Known rows, with every step that occurs:
supa-misu-bozel-padan: [ 18  -4   4  -3  -3 -10   6   4 -10 -14 -13  -3  -3  -2   3  -8  -5  -5
   3  -4  11  12  -6 -11  16 -12  -2  -7 -12  -5  -6  12   0 -12   6  -1]
gumer-bozel-vupet-bigaz-lavama: [ -3   5   0  11  -8   4   1  10   7 -32   3   6   4  -2  -1  -8   0  -8
  -5 -13   6  -3  10  -1   7  -3 -14   2   4  -2 -16   3  11  12   3  -9]
gumer-bozel-vupet-bigaz-padan-supa: [ -8  -5   3   7  -8   0  10  12   2 -31  -4  -1   2   2  -4 -15  -3  -4
  -2  -5   6  -1  10 -15  10  -6 -19   0   1  -6 -15   6  11   2   0  -6]
lanu-bozel-vupet: [ -7   8  -3  -2  -1   7  -5   7   9  -3   3   6   2  -5   4   0   0  -2
  -3  -4  -6   6   1   4   3  -3   4   0   3   2  -2   3   3   3  -3 -12]
mekal-lanu-bozel-misu-supa: [ -2  -7   0  -1 -12  -9   6  -4  10  -2  -2  -3 -11  -3   9  -4  -7  -6
   2  -1  -6  -3  -3 -12   8 -11  -1  -7  -8   4  11  -2  -1   1  -2  -1]
bigaz-gumer-bozel: [ -6  -2   2   6  -2   0   2  -2   3 -12  -1  -6  -1 -13  -4   0  -4  -6
  -6  -2   4  -8   0  -4   9 -11 -10   2  -4  -4 -13   2   1  -2   0   1]
mekal-lanu-bozel-padan-supa-misu: [  7 -17   2  -2 -14  -8   3   6 -11  -8  -7  -5 -12   0   4  -8  -3 -10
   6  11   2   4  -1 -10  11 -11   0 -17  -9   6   8   5   6  -4   5  -5]
gumer-bozel-misu: [  7   4  -1   0  -2  -7   9  -1   5 -14  -6  -8  -6  -9   2  -6  -6  -7
   0  -2   3  -2   2  -7  13  -8  -6  -6  -9   4  -4  -4   7  -1  -2  -2]
gumer-bozel-misu-supa-padan-bigaz: [ 17   8   3   0 -10 -14  11  -7  -7 -30 -26  -7  -8  -6   1 -11  -9 -17
  12 -12   4   9 -12 -23  25 -14 -12  -7 -20  -3  -1   2   6   3  -3 -12]
supa-padan-bigaz-gumer-bozel-vupet: [  3  12   6   6  -5  -2   0   1  -5 -25 -13   1   7 -15 -12  -6   0 -16
   2 -11   8  10  -8  -8  15 -17 -13   4  -9  -1 -17   6   2   9  -3 -16]
lavama-bigaz-padan: [ -5 -10  11  -5  -7   5   6   4  -4  -4   1 -13   1   3  -1  -7   6   0
  -3   3   5   1  -2  -7  -5 -12 -12  -2  -6  -6  -8   0   1   6  -6   0]
bozel-vupet-bigaz-gumer: [-12   3   6   9  -5   4   1   2   2 -10   7   7  13   0 -10  -3   2  -1
 -10 -12   5  -3   9  -2   3 -12  -5  15   2  -3 -17   4   0   4   7   2]
bigaz-lavama: [  3  -4   3   5  -2   3  -1   3   0 -12   3   1  -5   3   2  -3   6  -5
   1  -1   3  -4   2   4   0   3  -4  -3  -1   1  -3  -1   4   7   5   0]
gumer-bozel-padan-bigaz-lavama: [ 15   2   3  -3 -13  -6   7   9  -9 -30  -8 -10  -5 -16   3  -8   2 -17
   1   2   9  -1  -4  -4  11 -13 -15  -7 -12   3 -13  -3  10   6   3 -13]
mekal-lanu-bozel-misu-supa-padan-bigaz-gumer: [ -1  -6   8   2 -18  -9   6  -6  -4 -12 -10  -5  -7 -11  -1  -7  -4 -18
   6 -10   3   1 -11 -20  17 -24  -8  -1 -19   1   3   2  -5   5   2  -8]
lavama-bozel-gumer: [  4 -15   3  -9  -3  -2  -6  -3  -9   8   4   0  -1  -6  -1 -10   0  -3
  -8   6   1  -6  -2  -3   6  -8  -6   2  -9  -2   4   1   7  -3  10   4]
gumer-bozel-misu-supa-padan-bigaz-lavama: [ 20   4   7   5 -13 -10  10  -4  -7 -43 -24  -6 -13  -4   2 -13  -4 -21
  12 -13   7   4  -9 -20  25 -11 -17 -11 -21  -2  -4   0  10  10   1 -12]
mekal-lanu-bozel-padan-bigaz: [  0  -2   0 -12 -18  -6   3  10  -5   2   3  -8  -2 -18   5  -4   1 -11
  -1   7   1   2  -8  -3   1 -18  -4  -2  -7   8   5  -1  -1   3  -2 -14]
mekal-lanu-bozel-vupet-bigaz-gumer: [-23  -4   2   8 -13   6  -3   8  10  -2  17   6  10  -9  -4  -2   0  -4
 -12  -9   1  -8   8  -2  -1 -15  -5  11   5   1  -8   4  -4   7   3  -4]
padan-supa-misu-bozel-vupet: [ 15   1   2  10   6  -5   2   4  -5 -21 -14  11  -4   9  -6 -11  -4 -10
   7  -4  -1  16  -3 -12  19  -6  -1 -11  -4  -5   1  13  -1  -4   8  -5]
lanu-bozel-padan: [ -1  -4   0 -13  -9  -2   1   6  -3  -3  -1  -9  -3  -9   9  -1  -1  -3
  -2   3   4   0  -1  -1   4  -9   2  -1  -5   1  -3   1   5  -7   0  -9]
gumer-bozel-vupet-bigaz: [ -6  10  -2   6  -5   0   3   7   6 -20   0   4   9  -4  -3  -6  -5  -3
  -7 -10   3   2   8  -3   7  -5 -10   6   5  -3 -11   4   8   5  -1  -9]
vupet-bigaz-padan-supa-misu-bozel-gumer: [ -2 -22   8   6 -14  -1  10   8 -18 -23  -7   1  -4   6  -3 -21  -2  -7
  -4  -3  15  -1  -3 -29  19  -9 -16   0 -12 -15  -8  13  -1 -12  16   8]
lavama-bigaz-padan-supa-misu-bozel: [  7 -18  11   3  -5  -1   9   4 -14 -21 -12  -9  -8  11  -5 -17   0  -9
   6   2   6   9  -7 -21  12 -16 -13 -15 -14 -15  -3  12  -2  -3   4  -1]
lanu-mekal: [-4 -2  3  5 -2  0  1 -1  1  8  3  4  3 -1  0 -7 -1  0 -4  1 -4 -2  2  0
 -6 -2 -2  0  5  7  7  3  1  3 -2  4]
misu-supa-padan-bigaz-lavama: [ 13  -1   6   5 -11  -3   0  -2 -11 -29 -18   1  -6   5   1  -6   3 -15
  13 -11   5   9 -11 -12  11  -2 -11  -4 -11  -5  -1   5   3  10   5  -9]
lanu-bozel-misu: [-2  1  0 -6 -6  0  5  2  6 -1  2 -7 -8 -7  9 -3 -1 -4 -1 -2 -1 -3  1 -4
  7 -7  4 -6 -9  4  2 -5  2 -1 -1 -5]
gumer-bozel: [  0   2  -3   3  -1  -1   2   2   5 -11  -4  -4  -2  -8   2  -1  -6  -4
   0   1   2  -2  -1  -3   7  -2  -8  -3  -1  -3  -3   0   5   0  -4  -6]
vupet-bozel-padan: [  2 -11  -1  -7  -5  -6   7   1  -3  -4   0 -11  -3  -5   6  -3   2   1
  -4   2   9   8   7  -6  -3 -10  -7   1   0  -2  -8   0   5  -4   7  -3]
misu-supa-padan-bozel-vupet-bigaz-gumer: [ -6  -5   8   7  -9 -10   2  -2  -6 -30 -14   9   7   2  -7  -5 -11  -6
   2 -21   6   4  -3 -17  18 -13 -12  11  -8 -13 -13  16  -1  -2  11  -9]

Rows:
[  0   0   4  -3  -4  -1  -3   3   3  -3   8   4   8   0  -4  -9   0   2
  -5 -10  -2   2  12  -1   2  -7  -6   3   0  -3  -4   6   9   5   6  -3]	lavama-bozel-vupet-bigaz
[  6   3   3  -3  -1  -8  -3   6  -4 -15 -13   9   2  -3  -3  -5  -6  -4
   7  -8   2  13  -9  -2  12  -2  -3  -2  -3   0  -1  10   0   1   1 -18]	supa-padan-bozel-vupet
[  6  10   5   9  -5  -6   1  -4  -4 -35 -22   2   4  -7 -10  -5  -5 -17
   5 -14   4  11 -11 -17  21 -18 -16   4 -12  -8 -14  10   3   7  -3 -14]	misu-supa-padan-bigaz-gumer-bozel-vupet
[ 17  -8  14  -4  -9 -15   5 -14 -12 -14 -16  -8  -7  -6  -7 -10  -4 -14
   8 -12   2   4  -5 -22  22 -23 -12  -5 -28  -6  -2   5   3   0   8  -1]	lavama-bozel-misu-supa-padan-bigaz-gumer
[ 11  -1   2   0  -2 -10  10 -10   2 -10 -12  -3  -7   5   4  -5  -6  -4
   3  -5  -2   1  -1 -14  11  -7  -2  -3 -11  -1   2  -1   3  -2   1   5]	bozel-misu-supa
[ 17   5   6  -2  -9 -13   9  -8 -11 -18 -23  -3  -6   2  -1  -8  -3 -13
  13 -12   2  11 -11 -20  18 -11  -5  -3 -19   0   2   1   2   4   1  -7]	bozel-misu-supa-padan-bigaz
[ -1 -14   9  -4 -16 -14  19   4   2 -23  -9  -9  -7   0   6 -13 -11   0
   0 -12   5  -7   3 -27  13 -10 -16  -2 -15 -10  -8   5   2  -7   5   3]	vupet-bigaz-padan-bozel-misu-supa
[  9 -14   5  -1  -3   0  -4   1   1  -7   6  -4  -7  -1   2  -6   3  -3
   1  -1   0  -7   6   4   1  -1  -9 -10  -6  -2   2   1  10   6   8   0]	bigaz-lavama-bozel
[ -3  -5  10  -7  -6  -1   4  12  -1 -12  -3  -4   2  -2  -3 -11   0  -1
  -2   0   0   5  -7  -7   1 -16 -14  -3  -6  -5  -8   5   0   7  -2 -12]	lavama-bigaz-padan-bozel-vupet
[ -4   6   1   9   2   1  -1   1   7 -17  -2   2   5 -10  -8  -2  -3  -6
  -6  -5   2  -2   1  -1  10 -12  -9   3  -1  -1 -17   4   4   4  -2  -4]	bigaz-gumer-bozel-vupet
[ 21   1  10   3 -12  -9   7  -5 -11 -31 -20  -2 -10   4   0 -11   2 -19
  14 -13   6   7  -8 -17  18  -9  -9  -7 -20   0   0  -1   5  10   6  -6]	bozel-misu-supa-padan-bigaz-lavama
[ -8  -2   9   4  -8  -5   1   6  -8 -21  -5   7   9  -5 -11  -6  -6  -6
  -2 -17  10   3   0  -8  12 -11  -9  10  -5  -7 -14  11  -3  -1  10 -12]	supa-padan-bozel-vupet-bigaz-gumer
[ 3  7  0  3  7 -2  0  6  6 -9 -3 10  5 -3 -1 -5 -3 -3  0 -7  0 10 -4 -1
  8 -7 -1  3  5 -3 -4  9 -7 -3  2 -8]	misu-bozel-vupet
[  9 -17   7   6  -2  -4   8   6  -7 -20 -13  -4 -11   7  -1 -14  -3  -5
   9  -1   7   8  -3 -21  15  -4 -10 -16 -10 -13  -2  12  -3 -10   5   3]	bigaz-padan-supa-misu-bozel
[ 15   1   7  -4 -12  -4   5   7 -13 -18  -4  -7  -3  -7   1  -6   7 -13
   3   3   9   2  -3  -2   4 -13  -8  -3 -11   5  -9  -4   6   7   7  -7]	bozel-padan-bigaz-lavama
[ 25 -20   8  -7  -4 -13   3  -3 -21 -11 -13  -9 -11   4  -4 -12  -3  -6
   7   6   2   8   5 -11  16 -11  -5 -20 -18  -1   4   8  16  -8  11   2]	lavama-bozel-padan-supa-misu
[-14  -3   2   9  -8   1   5   0   1 -17   5  -5   6 -10  -6  -2  -6  -5
 -10 -10   9 -13   8  -8   7 -11 -13   8  -3 -10 -17   4   1  -3   4   2]	vupet-bigaz-gumer-bozel
[  6 -15  13  -9 -11 -12  16  -1  -3 -20 -13 -15 -11   2   4 -13  -7  -4
   3  -2   0  -1  -9 -25  11 -21 -17  -8 -21  -9  -3   1   1   0   0  -3]	lavama-bigaz-padan-bozel-misu-supa
[  7  -8   9   3 -10 -10  11 -13  -7 -19 -14  -9  -8  -4  -4  -7  -1 -12
   5 -15   8  10  -3 -27  12 -21 -13   2 -18 -10 -11   1  -2   3   9  -3]	vupet-bozel-misu-supa-padan-bigaz-gumer
[ 24  -6  13  -6 -10  -8   2   0 -12 -17  -8  -7 -10  -6  -1 -15   5 -16
  10  -9   5   5  -1  -7  13 -12 -11 -14 -22   4   3  -2  10  11   9  -8]	supa-padan-bigaz-lavama-bozel-misu
[  9   0   3   0  -3 -12  -2   1  -4 -24 -22   9   0   3  -1  -5 -10  -6
  10 -12  -2  15 -12 -11  17  -3  -6  -1  -6  -6   1  13   2   0   2 -16]	misu-supa-padan-bozel-vupet
[ -6  -9   7   6  -4  -2  11  14  -1 -25  -2   5   4   5  -4 -16  -2  -4
   0  -8   7   6   5 -17  10  -9 -14   3   2 -11 -10  11  -3  -6   8  -3]	misu-bozel-vupet-bigaz-padan-supa
[ 12 -11   7   5  -7  -9   7  -2 -16 -30 -17 -11  -9  -3  -8  -8  -7 -12
   2   5  11   0   1 -15  23 -17 -11 -11 -18  -4 -15   7  12  -9   8   3]	bigaz-gumer-bozel-padan-supa-misu
[  0  -1   4   2  -9 -10   2   3  -5 -29 -17  11   5   5  -2  -8 -12  -4
   6 -19   2  12  -5 -15  16  -4  -8   7  -4 -10  -2  14   3   0   7 -15]	misu-supa-padan-bozel-vupet-bigaz
[ -6   0   5   7 -10  -5  13  -3   3 -19   2  -9   0 -11  -5  -7  -7  -7
  -9 -11  10 -14   9 -14  15 -17 -12   5 -11  -4 -17  -1   4  -2   5   5]	vupet-bigaz-gumer-bozel-misu
[ 12 -11   5  -6 -12   0  -6   1 -14  -6   5  -2  -5 -10  -2 -12   9 -15
  -6   3   2  -8  -6  -4   7 -11 -13  -4 -15   1   1  -3   7   9  14  -3]	padan-bigaz-lavama-bozel-gumer
[ -7 -17   5  -9 -10  -4   4   8  -7  -7  -2  -3  -2 -11   3 -10  -2  -1
  -8   6   7  -9 -10 -12   7  -6 -13   1 -10  -4  -5   3  -1  -7   5  -1]	bigaz-padan-bozel-gumer
[ 12  -7   1   8   2  -5   4   1 -10 -17 -13   4 -10   7  -3  -9  -5  -9
   9  -2   1   8  -5 -14  18  -3  -1 -12  -8 -10   5  10  -3  -9  10  -1]	padan-supa-misu-bozel
[ -6  -3   6   3  -4   3   2  -3  -3 -14   0 -12   1  -8  -8  -4  -2 -10
  -9   0   5  -8  -4  -4   6 -22 -14   3  -9  -9 -13   1   1   5  -1  -3]	lavama-bigaz-gumer-bozel
[ -2  -9   0  -7  -7  -6  -2   3 -10  -2  -3   3  -2 -10   0  -6  -6  -5
  -7   6   2  -7 -11  -7  10  -5  -3   4  -8  -1   2   1  -2  -6  10  -5]	padan-bozel-gumer
[-10   1  -3   1  -5   3  -6   8  12   4   9   7   2  -7   3  -2   0  -2
  -3   1  -6   3   0   6  -2  -7   1   0   7   9   6   1  -2   9  -5 -11]	mekal-lanu-bozel-vupet
[ 11   1  12   2 -10 -11   9 -12 -11 -19 -19  -5  -3  -2  -8  -7  -3 -15
   8 -13   6   6 -10 -22  20 -21  -8   1 -24  -4  -6   2  -2   2   6  -1]	bozel-misu-supa-padan-bigaz-gumer
[  9   3  -1   2  -3 -12  11  -8   6 -23 -15  -7 -10  -3   5  -6 -11  -7
   3  -5   0  -2  -2 -16  19  -9  -9  -7 -12  -2  -2  -1   7  -2  -4   1]	gumer-bozel-misu-supa
